Each row was made from one small tree. Brackets hold a mark, then the marks that hang from it, in alphabetical order. Every link used is in the known rows. Write each row's tree.
Known rows
{sati {punek gatuf {naduv mado}}}: 20.6, 10.8, -5.4, -54.7, 27.0, -14.0, 30.4, -4.7, -42.2, 3.5, -41.7, -61.4, 38.9, 2.7, 65.2, -43.1, -40.9, -26.9, -28.6
{naduv mado punek}: 6.1, -22.4, -0.7, -25.2, -2.5, -2.1, 22.4, -26.6, -5.1, 7.6, -41.2, -12.9, -27.3, -3.9, -12.9, 7.0, 13.4, -11.2, 11.1
{mado naduv {punek gatuf sati}}: -12.8, 19.0, -17.4, 17.1, 2.6, -23.2, 14.9, 13.5, 22.6, -16.2, -12.6, -4.7, 13.9, -41.6, -40.0, -13.5, 16.8, 5.3, 27.1
{vave {naduv {mado {punek sati}}}}: -4.7, -2.2, 20.2, 19.6, 16.1, -13.1, 21.8, -17.5, 4.0, -11.7, -0.1, 7.3, -46.9, -7.2, -23.3, -10.1, 2.9, 17.5, -16.8
{sati {punek {gatuf kibub} {naduv mado}} vave}: 20.7, -14.8, 6.3, -54.7, -8.7, 19.1, -17.2, 13.8, -47.7, 32.0, -11.2, -23.9, 13.7, 13.2, 61.4, -7.4, -22.6, 4.5, -36.1
{vave {punek naduv sati}}: 41.3, 18.4, -7.2, 19.6, 4.5, -18.0, -14.5, -20.7, 20.2, -23.6, -5.9, 5.9, -13.8, 14.4, 10.1, -19.3, 0.4, -37.1, -35.1
{mado naduv {punek gatuf}}: -20.9, 18.3, -14.2, -26.2, -4.5, -3.8, 34.5, 8.6, 2.4, -8.2, -35.3, -5.6, 31.2, -27.0, -21.2, -2.8, 4.5, -11.3, 36.1
{sati {punek {gatuf kibub} naduv}}: 1.5, 11.5, -11.0, -41.9, -21.5, 13.5, 3.4, 7.5, 7.9, 8.4, -13.8, -4.0, 26.0, 13.3, 69.1, -6.5, -30.3, -26.7, -25.8
{vave {naduv mado} {punek {gatuf kibub} sati}}: -32.8, -16.6, 8.4, 50.0, 20.6, 9.2, 20.7, 15.2, -10.0, -31.6, 68.6, 19.2, -42.4, 41.6, 6.4, -3.7, -23.7, 4.2, 12.1
{punek {gatuf kibub} {naduv mado} {sati vave}}: 29.7, -14.8, 7.0, -21.5, -10.3, 10.5, -37.5, 3.2, -15.4, 30.8, 33.5, -13.6, -2.3, 3.5, 7.3, 7.6, -3.3, 8.1, -9.3
{naduv mado {punek {gatuf kibub} sati}}: -26.7, -30.2, -9.0, 18.4, -14.2, -3.0, 10.4, 11.0, 18.2, 0.0, 16.6, 1.3, -36.4, -5.7, -20.3, 19.0, 15.3, 15.1, 45.2
{gatuf kibub}: -1.2, -7.8, -11.3, -27.7, -49.6, 22.2, -18.8, -33.5, 40.2, 14.5, 16.1, 42.7, -29.0, 4.2, -2.0, 35.3, 3.0, -30.3, -21.3
{sati {vave {punek gatuf naduv}}}: 22.2, 13.2, 4.2, 1.8, 12.4, 6.1, -21.1, 12.9, -29.6, -4.5, -7.4, -1.5, 33.5, 33.2, 23.8, -4.8, -0.3, -11.8, -6.7
{naduv {punek gatuf}}: -24.5, -2.5, -7.4, 11.3, -1.4, -2.5, 19.4, 1.6, 24.3, -6.6, -21.8, 3.4, 14.7, -2.7, -9.8, 13.7, 12.2, -1.8, 42.2
{vave punek}: 5.4, 6.7, -11.7, 17.8, -7.0, -3.9, -0.9, -24.0, 10.2, -22.7, -6.5, 24.4, -18.2, 20.7, -0.2, 4.2, 8.3, -35.1, -21.2
{mado {naduv {punek gatuf}}}: -10.6, -1.2, -13.5, -17.6, 4.8, 1.6, 33.1, 8.8, 2.7, -6.7, -33.8, -14.9, 25.1, -13.9, -20.0, -5.1, 3.0, -12.8, 48.4
{kibub gatuf}: -2.5, -12.2, -31.2, -15.0, -31.0, 11.4, -9.3, -47.8, 15.1, -2.4, 20.7, 3.9, -12.5, -24.9, -27.8, 22.0, -4.5, -56.1, -10.6
{mado naduv {punek {gatuf kibub} {sati vave}}}: -12.9, -6.3, -8.3, 17.7, -34.4, 8.6, -32.6, 31.1, 16.3, 8.9, 17.7, 31.9, -14.7, -30.2, -45.6, 23.6, 35.6, 36.4, 19.1
{sati {punek gatuf} vave}: 8.1, 4.6, -2.0, 21.8, 3.4, -5.1, -33.1, 10.8, -11.2, 8.7, -12.3, 5.1, 18.9, -9.3, 24.3, -7.0, 3.7, 24.3, -45.8
{vave naduv}: 7.1, 5.8, 18.0, -4.6, 4.4, 14.9, 7.7, -35.2, 20.2, -3.8, 11.8, 23.8, -14.8, 14.4, 3.4, 1.2, -25.6, -18.6, -33.5

Write each row's tree
-20.0, -16.1, -3.8, -12.3, 14.9, -5.6, 37.1, 0.4, -15.4, -0.9, -29.3, -27.3, 6.7, -1.9, -8.6, 3.7, 2.9, -1.2, 47.1	{naduv mado {punek gatuf}}
28.1, 11.4, -1.7, -23.0, 25.5, -20.2, 11.8, -12.8, -7.6, 1.6, 4.4, -49.4, 22.9, -7.6, 11.5, -27.6, -23.3, -23.8, -0.8	{punek gatuf {naduv mado} sati}
-11.4, 1.8, 24.0, 52.4, 29.1, 17.2, -9.2, 17.8, -23.4, -21.9, 34.0, 31.6, 2.7, 44.2, 5.2, 2.1, -10.1, 18.2, -10.2	{sati {vave naduv {punek gatuf}}}
-45.3, -11.2, 14.5, 18.5, -0.6, 7.4, 26.9, 15.7, 7.9, -9.6, 37.1, 17.5, -36.7, 6.6, -12.7, 10.4, -6.1, 27.8, 25.8	{vave {naduv {mado {punek {gatuf kibub} sati}}}}
2.2, 30.1, -5.6, 6.8, 2.4, -22.5, 5.9, 4.8, 31.6, -7.0, -20.2, -7.9, 25.5, -16.8, -3.0, -10.9, 10.6, -3.9, 13.6	{mado {punek gatuf naduv sati}}
13.5, -21.5, -4.8, 16.6, 2.8, -22.0, 5.0, -21.8, 14.4, -1.5, -19.9, -9.3, -47.6, -18.8, -31.5, -3.0, 24.2, 4.2, 3.0	{naduv mado {punek sati}}
11.1, -16.9, 6.3, -33.2, -2.4, 26.2, -10.6, 14.1, -53.0, 9.0, 12.8, -6.3, 5.5, 45.7, 30.6, 10.0, -11.0, -9.2, 7.1	{sati {vave {punek {gatuf kibub} {naduv mado}}}}
-30.4, 3.5, -4.6, -21.1, 6.9, -11.7, 38.6, -1.9, -16.4, -1.4, -25.3, -19.5, 13.8, -13.4, -10.6, 5.5, 6.9, 0.5, 34.5	{naduv {mado {punek gatuf}}}
-22.4, -21.1, 1.8, 22.4, -25.9, 0.8, -26.7, 19.8, -0.6, 17.1, 23.9, 20.0, -31.7, -16.6, -34.4, 29.7, 36.9, 47.8, 14.4	{naduv {mado {punek {gatuf kibub} {sati vave}}}}
18.9, 10.3, -4.7, 12.1, 37.8, -23.5, 20.3, 2.1, -26.5, -25.5, 4.5, -39.5, 12.5, 18.9, 17.9, -34.7, -17.4, -26.3, 5.8	{vave {punek gatuf {naduv mado} sati}}
-38.1, -16.5, -10.9, -1.6, -34.5, 19.7, 9.1, 8.7, 35.6, 2.9, 0.7, 28.4, -7.0, 10.6, -5.3, 36.0, 15.7, -2.2, 49.2	{naduv {punek {gatuf kibub}}}
-16.4, 7.7, 25.5, 67.8, 13.0, -3.2, -21.1, 22.6, 16.5, -7.2, 24.4, 33.2, -11.1, -7.3, -30.6, 4.3, 19.6, 57.5, -4.6	{mado {punek gatuf {sati {vave naduv}}}}
34.1, 13.9, 3.6, -18.4, 8.6, -0.6, -26.9, 9.9, -23.9, 16.5, -31.5, -18.4, 43.8, 2.2, 53.3, -21.9, -13.9, 3.1, -50.8	{sati {punek gatuf naduv} vave}
-5.0, -27.8, 23.4, 28.4, 5.1, 22.4, -25.5, 10.2, -11.4, 14.2, 72.3, 18.3, -35.1, 12.3, -11.0, 13.9, -13.6, 38.5, -11.5	{punek {gatuf kibub} {sati {vave {naduv mado}}}}
14.0, 2.0, -4.0, 56.3, 3.3, -12.7, -51.5, 0.3, 21.6, 7.6, 34.7, 17.8, 2.3, -21.6, -31.5, 8.8, 22.2, 26.7, -17.2	{punek gatuf {sati vave}}
20.4, 10.7, -0.1, -65.3, 21.0, -2.5, 28.5, -18.7, -29.1, 11.5, -18.2, -52.2, 43.7, 7.0, 28.7, -17.2, -35.2, -40.0, 8.4	{punek gatuf {naduv mado}}
10.4, -12.2, 25.5, 39.9, 39.3, -0.6, -16.9, 3.9, -23.5, 5.0, 50.6, -8.0, -13.9, 0.7, -18.3, -11.3, -14.7, 38.6, -19.6	{punek gatuf {sati {vave {naduv mado}}}}
23.1, -3.6, 22.5, 16.1, 7.3, 13.9, -29.9, -9.1, -14.7, 5.7, -5.7, 27.5, -22.9, 12.4, 28.3, -13.5, -13.7, 25.9, -87.3	{sati punek {vave naduv}}
11.5, 13.0, -15.1, 5.2, -14.4, -20.7, 1.6, -12.8, 29.4, -10.8, -25.8, 11.1, -22.2, -42.9, -46.5, -9.1, 26.4, -4.5, -9.9	{mado naduv {punek sati}}
-21.1, 14.3, -3.8, -51.1, -38.1, 18.0, 14.1, 6.6, 21.7, 11.1, -19.4, 14.6, 24.1, 10.5, 20.5, 22.9, 0.3, -18.5, 31.9	{mado {punek {gatuf kibub} naduv}}
-4.8, 27.2, -2.2, -38.7, -5.1, -4.7, 23.7, -1.1, 8.9, 2.4, -42.3, -12.2, 44.5, -2.2, 15.9, -0.7, -1.6, -20.3, 25.1	{mado {punek gatuf naduv}}
18.9, 17.4, 7.8, 16.1, -1.4, -13.3, -32.9, 14.3, 12.7, 10.3, -13.4, 1.9, 20.1, -19.2, -12.9, -0.8, 27.8, 26.5, -1.9	{mado {punek gatuf naduv {sati vave}}}
